What can hang from each mark
K_933: K_251 K_624
K_359: K_682
K_269: K_682
K_682: K_269 K_359 K_907
K_251: K_44
K_907: K_44 K_682
K_624: K_933
K_44: K_251 K_831 K_907
K_831: K_44

Known rows, with every way that one mark hangs from another
K_269[K_682[K_359 K_907[K_44]]]: -.21 .02 .10 -.07 -.65 -.01 .16 .43 -.31 .01 .55 .01 .26 -.28 -.30 .20
 -.12 .01 .04 .14 -.48 -.34
K_831[K_44]: -.01 -.08 .28 .08 .17 .00 -.11 .48 -.08 -.27 .40 -.11 .17 -.09 -.04 .13
 -.01 .16 -.16 .22 -.27 -.50
K_251[K_44[K_831 K_907[K_682[K_359]]]]: -.10 .01 -.18 .09 .29 -.14 .08 .26 -.28 .08 .28 -.06 .35 -.27 -.48 .11
 .12 -.34 -.11 .14 .06 -.38
K_359[K_682[K_269 K_907[K_44[K_251 K_831]]]]: .02 -.14 -.10 .20 -.30 -.13 .11 .18 -.28 -.18 .51 .04 .35 -.26 -.27 .19
 -.03 -.17 -.11 .01 -.47 -.28
K_251[K_44[K_831 K_907[K_682]]]: -.06 -.04 -.15 .15 .38 -.15 .01 .20 -.24 .11 .24 -.15 .25 -.25 -.43 .21
 .11 -.31 -.16 .22 -.06 -.33
K_269[K_682[K_359 K_907]]: -.21 -.04 .00 -.15 -.71 .01 .10 .65 -.30 -.01 .56 .12 .20 -.08 -.27 .19
 -.10 -.16 -.07 .14 -.56 -.44
K_359[K_682]: -.05 -.37 .17 .12 -.22 .07 -.06 .46 -.09 .25 .42 .12 .15 -.08 .05 .18
 -.03 -.09 -.12 .07 -.24 -.46
K_44[K_251]: -.04 -.21 .19 .05 .17 .03 -.14 .35 -.32 .05 .37 -.20 .26 -.07 -.07 .15
 .01 -.16 -.22 .21 -.25 -.31
K_269[K_682]: -.05 -.12 .15 -.05 -.28 .07 -.04 .48 -.22 .09 .41 -.11 .09 -.11 -.17 .27
 -.07 .00 -.22 .18 -.46 -.46
K_624[K_933[K_251[K_44[K_831 K_907[K_682[K_269]]]]]]: .03 -.08 -.05 .05 .49 -.12 .03 .34 -.44 -.25 .32 -.01 .32 -.12 -.20 .21
 .13 -.40 .02 -.03 .00 -.52
K_359[K_682[K_269 K_907[K_44[K_831]]]]: -.10 -.13 -.10 .19 -.45 -.14 .17 .24 -.16 -.11 .55 .12 .27 -.30 -.20 .18
 -.02 -.03 .02 -.10 -.53 -.36
K_269[K_682[K_907]]: -.16 -.06 .01 -.08 -.60 .01 .02 .59 -.25 .01 .51 .02 .12 -.07 -.23 .26
 -.10 -.14 -.13 .23 -.67 -.39
K_831[K_44[K_907]]: .00 -.13 .07 .17 .32 -.10 -.13 .53 -.14 -.19 .33 -.16 .20 -.14 -.13 .10
 .01 -.05 -.15 .14 -.42 -.44
K_933[K_251[K_44[K_831 K_907[K_682[K_359]]]] K_624]: -.10 .06 .22 .12 .54 -.16 .04 .44 -.43 .01 .33 -.31 .45 -.48 -.13 .13
 .15 -.44 .11 .25 .41 -.63
K_933[K_251[K_44[K_831 K_907[K_682[K_269]]]]]: -.03 -.03 .01 .12 .32 -.15 .03 .37 -.29 -.33 .34 -.07 .34 -.34 -.23 .14
 .11 -.24 -.03 .02 .00 -.41
K_907[K_44[K_251 K_831] K_682[K_269]]: -.05 -.07 -.01 .11 .16 -.07 .10 -.17 -.38 -.23 .38 -.28 .29 -.32 -.26
 .31 .00 -.01 -.15 .03 -.25 -.24
K_251[K_44[K_831 K_907[K_682[K_269 K_359]]]]: -.13 .00 -.20 .01 .03 -.19 .12 .27 -.27 -.23 .33 .10 .30 -.23 -.46 .07
 .11 -.28 -.06 -.06 -.08 -.38
K_682[K_269 K_359 K_907[K_44[K_251 K_831]]]: -.10 .08 -.14 .05 -.19 -.19 .14 .19 -.42 -.29 .55 -.07 .48 -.29 -.38 .10
 .02 -.13 -.03 -.06 -.40 -.25
K_907[K_44[K_831] K_682[K_269 K_359]]: -.17 -.03 -.07 .05 -.17 -.09 .23 -.02 -.32 -.15 .47 -.07 .31 -.35 -.27
 .22 .00 .09 .00 -.15 -.15 -.35
K_831[K_44[K_251 K_907[K_682]]]: .02 -.17 .03 .16 .37 -.06 -.08 .25 -.35 -.26 .26 -.19 .19 -.12 -.24 .23
 -.04 -.24 -.27 .28 -.27 -.35

Rows
.02 .04 .33 .21 .76 -.22 -.13 .58 -.32 .05 .30 -.47 .44 -.46 -.06 .06
 .19 -.33 .07 .30 .20 -.61 -> K_933[K_251[K_44[K_831 K_907]] K_624]
-.20 -.29 .05 .03 -.78 -.04 .07 .57 -.12 -.15 .55 .38 .12 -.03 .00 .10
 -.08 -.18 .00 -.12 -.63 -.40 -> K_359[K_682[K_269 K_907]]
.00 -.16 .02 .07 .18 -.10 -.05 .26 -.30 -.59 .30 -.06 .14 -.10 -.22 .17
 -.04 -.18 -.25 .07 -.45 -.34 -> K_831[K_44[K_251 K_907[K_682[K_269]]]]
-.08 .01 .25 .11 .40 -.22 .02 .41 -.37 -.30 .31 -.27 .35 -.47 -.07 .13
 .14 -.34 .11 .10 .11 -.56 -> K_933[K_251[K_44[K_831 K_907[K_682[K_269]]]] K_624]
.00 -.15 -.30 .10 .23 -.16 .03 .15 -.48 -.14 .32 -.21 .24 -.17 -.36 .22
 .03 -.38 -.30 -.09 -.43 -.30 -> K_44[K_251 K_831 K_907[K_682[K_269]]]
-.19 .07 -.08 .05 -.33 -.20 .21 .30 -.29 -.20 .59 .00 .42 -.33 -.32 .08
 .01 .00 .06 -.16 -.43 -.33 -> K_682[K_269 K_359 K_907[K_44[K_831]]]
-.27 -.22 .08 -.11 -.45 .01 .13 .29 -.30 -.22 .48 .19 .16 -.09 -.03 .14
 -.05 -.06 .00 -.17 -.27 -.40 -> K_907[K_682[K_269 K_359]]
-.13 -.06 .70 .05 .37 -.03 -.15 .62 -.19 -.05 .37 -.27 .34 -.37 .24 .05
 .12 -.13 .17 .40 .30 -.59 -> K_933[K_251[K_44] K_624]
.12 .01 .19 .07 .66 -.01 -.10 .45 -.30 .01 .38 -.14 .38 -.12 -.08 .19
 .18 -.17 .00 .24 .20 -.61 -> K_624[K_933[K_251[K_44[K_831]]]]
-.03 -.13 -.03 .00 .04 -.09 .04 .31 -.38 -.61 .35 .04 .23 -.11 -.26 .10
 -.04 -.23 -.22 -.01 -.29 -.36 -> K_831[K_44[K_251 K_907[K_682[K_269 K_359]]]]
.02 -.05 -.08 .06 .60 -.07 .05 .37 -.51 .07 .33 -.02 .41 -.15 -.29 .19
 .15 -.48 .06 .11 .28 -.56 -> K_624[K_933[K_251[K_44[K_831 K_907[K_682[K_359]]]]]]
-.08 -.03 -.05 .06 .02 -.07 .18 -.11 -.44 -.23 .42 -.14 .36 -.33 -.33
 .23 .00 -.06 -.11 -.05 -.09 -.27 -> K_907[K_44[K_251 K_831] K_682[K_269 K_359]]
-.26 -.19 .20 .03 -.27 -.01 .13 .03 -.23 -.24 .41 -.04 .16 -.28 -.03 .24
 -.06 .14 .09 -.07 -.31 -.25 -> K_907[K_44 K_682[K_269]]
.09 -.13 .07 .17 .49 -.09 -.19 .46 -.27 -.26 .28 -.25 .27 -.11 -.19 .11
 .01 -.19 -.30 .25 -.33 -.36 -> K_831[K_44[K_251 K_907]]
-.15 .03 -.06 .11 -.24 -.21 .13 .25 -.23 -.21 .54 -.12 .35 -.31 -.26 .15
 .01 .06 .04 -.09 -.62 -.30 -> K_682[K_269 K_907[K_44[K_831]]]
-.01 -.05 -.01 .18 .38 -.03 .05 -.18 -.40 .10 .35 -.38 .33 -.34 -.28 .36
 .01 -.06 -.21 .24 -.07 -.24 -> K_907[K_44[K_251 K_831] K_682]
.09 .00 .08 .21 .68 -.14 -.13 .57 -.24 .04 .33 -.26 .45 -.35 -.22 .06
 .16 -.25 -.10 .20 .07 -.45 -> K_933[K_251[K_44[K_831 K_907]]]
-.28 -.17 .17 -.02 -.40 -.02 .19 .06 -.29 -.22 .46 .06 .23 -.30 -.09 .18
 -.06 .09 .12 -.15 -.17 -.29 -> K_907[K_44 K_682[K_269 K_359]]
-.21 -.24 -.09 .04 -.10 -.05 .06 .36 -.39 .17 .36 .01 .23 -.15 -.18 .15
 -.01 -.33 -.05 -.08 -.22 -.36 -> K_44[K_907[K_682[K_359]]]
